What can hang from each mark
Z_409: Z_215
Z_672: Z_444
Z_559: Z_854
Z_63: Z_444
Z_215: Z_409 Z_559 Z_672
Z_854: Z_444 Z_559
Z_444: Z_63 Z_215
Z_240: Z_854

Every row comes from one small tree of marks. The marks that hang from a mark follow it in brackets, in the order of their numbers. Every link used is in the known rows. Which tree was each row made from?
Known rows
Z_240{Z_854{Z_444 Z_559}}: [ 12.6 -12.8   3.5 -26.4   2.6 -24.7  -3.1   7.2 -23.5   6.8  -4.9 -20.8
  13.6  28.2   3.3  31.6 -20.3 -37.8 -19.5  24.3  21.9   9.4 -17.2]
Z_240{Z_854{Z_444{Z_63 Z_215} Z_559}}: [ 11.1 -18.1  24.2 -38.5  -7.7 -24.9 -14.9  -0.7 -29.9  12.8  -4.8 -18.3
  18.6  32.4  16.9  61.3 -46.2 -35.4   2.3  -9.7  46.4  -7.4 -25.5]
Z_672{Z_444}: [ -6.0   1.5   9.8  -7.2  -3.5 -11.1  22.0   3.5  -0.7 -30.8 -23.5   2.0
  11.1 -19.4 -12.8   3.1  -8.0   0.8   0.4 -12.1  12.0  22.6  13.4]
Z_409{Z_215{Z_559{Z_854} Z_672{Z_444}}}: [-33.4  -2.4  -7.6 -10.6 -19.1 -41.2   3.4 -13.0  -5.3 -35.7 -37.3 -33.5
  19.7  -1.6 -16.1 -28.3 -47.7 -11.1   0.2 -11.7 -13.8  -2.9 -30.2]
Z_63{Z_444{Z_215{Z_559 Z_672}}}: [-24.8 -10.9  41.7 -23.1  -2.2 -29.5 -37.8 -13.5   3.9   5.6 -47.6 -29.1
  15.6   2.6   7.8 -16.1 -32.0 -16.4  37.5 -44.4  23.4 -17.3 -28.4]
Z_409{Z_215{Z_672}}: [-17.5   2.1   1.4  -4.2  -8.3 -23.2 -15.6 -17.2  -8.5   2.2  -8.2 -15.9
  29.9 -14.7  13.6 -32.9 -36.1 -16.4  -6.3  -7.4 -27.9  -5.8   2.2]
Z_854{Z_444{Z_63 Z_215{Z_672}} Z_559}: [ 15.8   3.4  14.4 -26.0 -28.7 -31.7 -30.2 -22.0   8.5  21.6   3.7 -16.7
  18.5  24.3  20.9  52.7 -50.3 -35.9  25.4 -44.2  34.3 -36.8 -36.0]
Z_240{Z_854{Z_444{Z_215{Z_409}} Z_559}}: [ 17.3  -1.9  34.7 -34.6  -0.1   0.3 -36.8  -6.1 -36.4  21.9 -12.9 -28.9
  28.2  32.4   6.5  37.9 -48.7 -51.6  -5.2   8.2  30.9   5.6 -27.6]
Z_854{Z_444}: [ -1.9   5.8  -1.0  -5.3   7.8  -6.6  -4.2   6.0  -1.9  17.0   4.1   6.3
  -3.1  -7.6  -9.4  26.2 -12.1 -22.9  10.4   2.2   1.9 -10.3 -14.1]
Z_672{Z_444{Z_63 Z_215{Z_409 Z_559}}}: [  4.7  -4.2  36.5 -25.4 -14.4   3.9 -17.5 -14.6  -5.2 -29.6 -51.6 -29.9
   7.5   0.2  -1.2  38.1 -45.5 -11.2  27.2 -34.2  39.3  -0.1 -29.0]
Z_409{Z_215{Z_672{Z_444}}}: [-20.3   2.5  10.2 -10.7 -11.7 -31.7   1.8 -14.4  -8.7 -21.7 -27.8 -11.5
  38.8 -32.0   0.2 -31.0 -44.7 -15.4  -7.6 -13.5 -21.3  13.9  10.6]
Z_409{Z_215}: [-18.3  -2.2   8.5  -4.4   0.0   0.2   3.6  -4.6 -21.4   6.5  -2.7 -16.1
  19.5 -15.9   5.3  -7.9 -35.7  -6.2  -5.7   2.1  -8.8   2.6  11.1]
Z_63{Z_444}: [-20.4  -2.1  20.7 -12.4   9.7 -15.8   3.9   9.6  -8.4  21.9 -25.8  -0.3
   9.8  -5.4   6.0 -16.2  -4.7   5.4  14.6 -14.0  16.3  10.8  -3.2]
Z_63{Z_444{Z_215{Z_409 Z_559 Z_672}}}: [-13.8   3.2  45.8 -26.0  -2.3  -9.2 -57.8 -19.6  -6.8  17.3 -58.1 -38.5
  16.6   9.5  10.3 -23.5 -39.8 -26.1  36.9 -37.9  20.9 -11.3 -43.4]
Z_240{Z_854}: [ -0.4 -16.1   4.0 -13.4  15.3 -11.7   0.5  12.7 -27.9  -8.4 -10.6  -4.0
  11.1  13.9   2.9  -2.5  -2.0 -15.0 -21.7  22.3  -2.1  21.5   0.8]
Z_444{Z_63 Z_215}: [  1.5  -8.2  27.2 -11.7 -12.2  -2.1 -15.3  -7.2  -8.6  11.0  -0.7   1.2
   2.6   5.3  14.0  37.5 -31.5   0.3  27.0 -44.2  31.9 -20.7  -8.4]
Z_409{Z_215{Z_559{Z_854{Z_444}} Z_672}}: [-29.2   2.9 -17.5  -8.1  -9.8 -34.6 -18.3 -10.2 -10.9  -0.6 -16.6 -30.4
   8.7   8.5 -11.2 -10.3 -51.4 -27.3   9.3  -0.9 -19.7 -32.0 -49.2]
Z_215{Z_409 Z_672{Z_444}}: [ 12.0  25.2   9.4  -9.1 -12.6 -11.1 -25.2 -17.1   0.5 -14.7 -38.6  -3.4
  27.0  -7.9  -1.9 -32.5 -20.7 -19.7  -3.8 -11.8 -20.8  23.5 -18.1]
Z_409{Z_215{Z_559 Z_672{Z_444{Z_63}}}}: [-18.4 -16.1   0.5 -18.2 -18.8 -36.7  -2.1 -18.0   0.0 -40.2 -47.7 -42.7
  23.9 -17.4   8.5  -7.1 -43.8 -14.9   5.1 -19.7  -3.3  -8.6 -16.3]
Z_63{Z_444{Z_215{Z_559}}}: [-24.9 -13.8  45.4 -25.0   4.8  -9.7 -20.2  -1.8  -8.8   7.5 -42.6 -31.9
   5.8   0.5   0.6   4.3 -29.9  -7.7  38.0 -35.6  45.4 -11.1 -21.9]
Z_215{Z_559}: [ -2.0 -16.8  -5.5  -5.4   1.3  -1.5  -8.1  -3.2  10.8 -21.2 -21.8 -35.0
 -14.6  11.3  -4.0   8.8  -0.2  -8.5   6.7   8.2   7.4 -18.0 -21.3]
Z_63{Z_444{Z_215}}: [-26.2  -3.3  52.0 -19.9   4.9  -9.2 -12.9   2.2 -17.0  26.5 -23.8  -0.7
  17.7 -10.0   3.6  -3.7 -28.9  -0.1  33.9 -43.5  37.1   0.3  -5.5]

Write each row's tree
[-11.4 -10.2   8.4 -15.4 -19.2 -11.6 -14.0  -8.5  -5.7  -3.9 -12.1 -18.5
 -16.3  37.2  -3.5  43.2 -36.6   5.9  35.8 -38.6  39.8 -36.6 -49.1] | Z_444{Z_63 Z_215{Z_559{Z_854}}}
[ 13.6   3.0  -1.3 -17.5 -19.9 -19.5 -28.5 -22.3  13.6 -36.9 -62.8 -39.6
  10.2   6.1   6.5  -6.7 -23.3 -21.5   8.2 -13.8  -1.0   0.5 -46.7] | Z_215{Z_409 Z_559 Z_672{Z_444{Z_63}}}
[-10.5   2.1 -27.0  -2.5 -17.9 -34.7 -20.6 -11.6  12.6 -20.5 -19.8 -19.6
  -7.5  37.2 -11.6 -20.2  -8.9  -6.6  10.3  -6.0 -14.8 -27.0 -57.4] | Z_215{Z_559{Z_854} Z_672}
[ 13.3  -4.7  26.0 -18.7 -10.7  19.0 -44.7 -17.9  -7.5   2.5 -31.0 -39.1
  -3.7  20.1  13.0  38.6 -41.0 -15.8  29.0 -27.7  32.8 -28.3 -46.9] | Z_444{Z_63 Z_215{Z_409 Z_559}}
[  9.2   6.1  22.5 -21.5 -19.0 -25.0 -34.9 -22.6   6.8  22.7   3.9 -16.8
  24.9  20.4   9.5  32.1 -47.3 -43.1  17.1 -33.5  27.0 -29.3 -28.9] | Z_854{Z_444{Z_215{Z_672}} Z_559}
[ 14.2  -2.1  21.8 -25.6 -22.4 -12.1 -13.7 -14.1  -1.5  24.1   6.5 -17.8
   7.3  22.4  12.2  72.9 -49.7 -27.8  25.8 -36.6  54.2 -32.0 -27.7] | Z_854{Z_444{Z_63 Z_215} Z_559}
[ 15.1  20.0   2.1 -12.2 -18.6 -19.9 -20.6 -17.7   3.4 -14.4 -39.9  -0.9
  23.4  -3.8   9.3 -13.4 -23.8 -11.1   2.5 -22.3 -11.9  16.1 -26.3] | Z_215{Z_409 Z_672{Z_444{Z_63}}}
[  5.2  17.0 -21.3  -2.6 -14.9 -12.5 -44.8 -21.0   3.8  -4.9 -32.2 -28.0
   0.1  42.1  -9.0 -31.3 -21.3 -15.1   6.9   4.4 -20.1 -17.5 -72.7] | Z_215{Z_409 Z_559{Z_854} Z_672}
[ -8.7 -18.7  31.1 -24.5 -16.8 -12.6   1.5  -9.2   0.4 -40.4 -42.6 -23.6
   4.5  -5.2  -3.8  45.1 -35.4  -3.3  27.8 -43.0  44.7  -8.2 -16.6] | Z_672{Z_444{Z_63 Z_215{Z_559}}}
[-16.2 -11.4  -2.0  -7.6  -8.1 -22.8 -22.9 -20.3  -0.9 -16.2 -28.2 -49.3
  17.3  -8.7  10.3 -25.4 -35.7 -22.9   1.4  -0.1 -19.5 -20.2 -19.6] | Z_409{Z_215{Z_559 Z_672}}
[ -2.3  18.6 -11.2  -8.7 -18.7 -25.0 -23.8 -17.2   2.6 -29.9 -51.2 -25.6
   7.8  22.8 -21.0 -28.0 -26.8 -15.8   5.0  -4.8 -12.5   2.2 -62.2] | Z_215{Z_409 Z_559{Z_854} Z_672{Z_444}}
[-23.5   1.3  46.3 -18.0  -1.6 -28.7 -31.0 -12.2  -7.7  24.6 -30.8  -0.8
  25.8  -4.4  10.2 -23.4 -30.4  -8.2  33.5 -51.9  18.6  -3.4 -11.8] | Z_63{Z_444{Z_215{Z_672}}}
[ 11.8  19.3  26.2 -14.9  -2.8   9.9 -36.5  -7.0 -19.0  36.8  -6.8   1.9
   1.8   1.1   7.6  52.9 -50.1 -26.6  31.7 -28.9  25.8 -21.4 -36.6] | Z_854{Z_444{Z_63 Z_215{Z_409}}}
[-29.7  -2.5 -17.9  -4.6 -15.5 -35.0 -16.7 -16.1  -7.3 -10.9 -21.0 -36.0
  12.3  15.1  -5.1 -28.1 -41.9 -11.1   1.1  -3.9 -21.9 -24.8 -39.2] | Z_409{Z_215{Z_559{Z_854} Z_672}}
[-10.0  16.0 -24.4  -1.4  -9.0 -24.8   9.0  10.8 -10.5  24.3  13.0  24.0
 -16.3  19.9 -11.8  37.1 -20.9   3.7  19.0 -10.4   9.4 -19.3 -43.7] | Z_559{Z_854{Z_444{Z_63}}}
[ 18.2  15.9  32.6 -23.8 -11.7  14.1 -37.3 -19.8 -11.7  35.6   0.5 -27.0
  18.9  22.2   1.8  43.9 -52.6 -43.3  15.4 -17.4  39.2 -17.9 -32.4] | Z_854{Z_444{Z_215{Z_409}} Z_559}
[ -9.6  -5.2  22.0 -14.2   5.6   1.0 -27.8  -2.9  -1.0   4.2 -13.7 -22.5
  -6.9  -1.0 -11.4  45.9 -37.4 -34.3  31.4 -16.6  28.7 -33.8 -32.7] | Z_854{Z_444{Z_215{Z_559}}}
[ -6.0  37.2   6.0  -4.1 -11.5 -13.2 -44.0  -9.4 -17.9  37.2   3.8  13.7
   5.5  23.5 -17.4   6.8 -50.8 -24.3  23.7 -23.6  -1.3 -21.1 -56.3] | Z_559{Z_854{Z_444{Z_215{Z_409 Z_672}}}}
[ -9.9   2.4 -32.0  -8.9 -19.1 -47.9 -22.5  -8.4  13.7  -3.5 -16.8 -12.9
 -13.5  33.2  -6.7  16.5 -22.4 -18.3  23.1 -12.3  -5.1 -41.4 -75.3] | Z_215{Z_559{Z_854{Z_444{Z_63}}} Z_672}
[-13.2  19.4  -4.2  -7.8 -17.5 -36.5 -24.7  -6.3 -10.0  27.6   9.9  24.4
  -0.4  23.4  -7.3  32.8 -43.1  -9.2  33.4 -42.9  10.2 -34.6 -52.6] | Z_559{Z_854{Z_444{Z_63 Z_215{Z_672}}}}
[ -9.7  -5.9   2.1 -12.8 -27.9 -31.5 -33.2 -19.1   3.8  -7.8 -17.4 -16.4
  -5.7  37.7   4.6  20.3 -37.2  -4.0  35.1 -47.5  16.2 -43.1 -58.9] | Z_444{Z_63 Z_215{Z_559{Z_854} Z_672}}
[ -2.0 -27.7  22.8 -32.5   9.4 -17.8 -22.7   8.0 -29.6  -3.2 -25.3 -24.1
   1.1  15.8   4.7  58.4 -37.7 -36.6  13.9  -2.6  30.8 -17.3 -36.7] | Z_240{Z_854{Z_444{Z_63 Z_215{Z_559}}}}
[ -2.3   1.9  42.2 -19.8  -6.0  14.6 -21.2 -14.5  -9.7 -29.9 -50.3 -34.2
  11.7  -4.7 -14.6  16.2 -43.4 -18.4  19.4 -22.0  29.3   6.2 -21.0] | Z_672{Z_444{Z_215{Z_409 Z_559}}}
[  5.7   3.7  33.5 -23.7  19.7   3.6 -37.2   5.9 -46.3  23.7 -14.1  -5.1
  18.7   9.5  -1.5  26.7 -43.7 -45.8   1.8   6.9  12.7   9.1 -23.8] | Z_240{Z_854{Z_444{Z_215{Z_409}}}}
[ -9.1  -4.2 -26.4  -9.3  -8.3 -23.2  -2.9   7.2   0.5  -3.1 -11.2 -15.8
 -27.0  28.4 -16.0  43.2 -16.6  -5.5  24.5  -3.7  19.0 -35.5 -63.4] | Z_215{Z_559{Z_854{Z_444{Z_63}}}}
[ 14.7   1.8  18.8 -19.5 -21.1   0.0 -63.7 -33.4   2.9  -0.6 -36.8 -37.9
   6.9  21.3  20.1  15.3 -43.4 -23.3  30.4 -38.1  13.9 -34.5 -54.3] | Z_444{Z_63 Z_215{Z_409 Z_559 Z_672}}
[  4.5  24.8 -22.8  -5.8  -8.3 -18.2 -49.0 -14.3   1.0   7.4 -27.1 -24.4
  -4.6  33.8 -15.5  -8.2 -31.8 -33.9  16.8   7.2 -18.4 -24.8 -85.4] | Z_215{Z_409 Z_559{Z_854{Z_444}} Z_672}
[ -2.2 -21.4  20.3 -17.8 -10.6  -1.2 -22.9 -13.0   3.6  -9.9 -20.2 -31.0
  -8.8  13.9   9.5  47.7 -31.0  -5.6  30.6 -35.3  39.0 -35.0 -30.8] | Z_444{Z_63 Z_215{Z_559}}
[ 14.6   6.4  -8.5  -6.7  -8.7  -1.5 -53.5 -22.9  12.2 -12.1 -40.9 -43.1
   5.7  19.4   7.9 -28.7 -12.1 -30.5   2.8   7.1 -21.1 -12.9 -48.2] | Z_215{Z_409 Z_559 Z_672}
[  3.7  16.6 -22.0 -10.7  -6.3   1.0 -26.3   0.5  -9.8  14.3 -21.3 -23.6
 -20.2  35.1 -13.4  33.9 -31.4 -16.1  22.9  10.0  11.4 -25.0 -78.7] | Z_215{Z_409 Z_559{Z_854{Z_444{Z_63}}}}
[ -5.5   7.7  19.4  -9.7  -9.8  17.2 -41.0 -15.0 -17.4   5.4 -22.5 -28.5
  -6.4  36.8 -17.4  11.0 -42.9 -10.6  26.7 -15.6  23.0 -20.7 -56.3] | Z_444{Z_215{Z_409 Z_559{Z_854}}}
[  7.9 -13.8  31.6 -34.8   0.8 -16.6 -16.9   0.6 -30.3  11.9  -2.8 -20.8
  24.3  30.9   5.4  44.0 -41.4 -43.9  -3.8   0.6  36.8  -1.8 -17.1] | Z_240{Z_854{Z_444{Z_215} Z_559}}
[  2.5  -2.3  21.1 -13.7 -20.2 -20.4 -31.9 -22.1   2.9   9.5  -5.8   2.6
  12.9  10.6  20.8  16.6 -34.1  -9.7  25.8 -50.9  12.5 -25.0 -19.6] | Z_444{Z_63 Z_215{Z_672}}
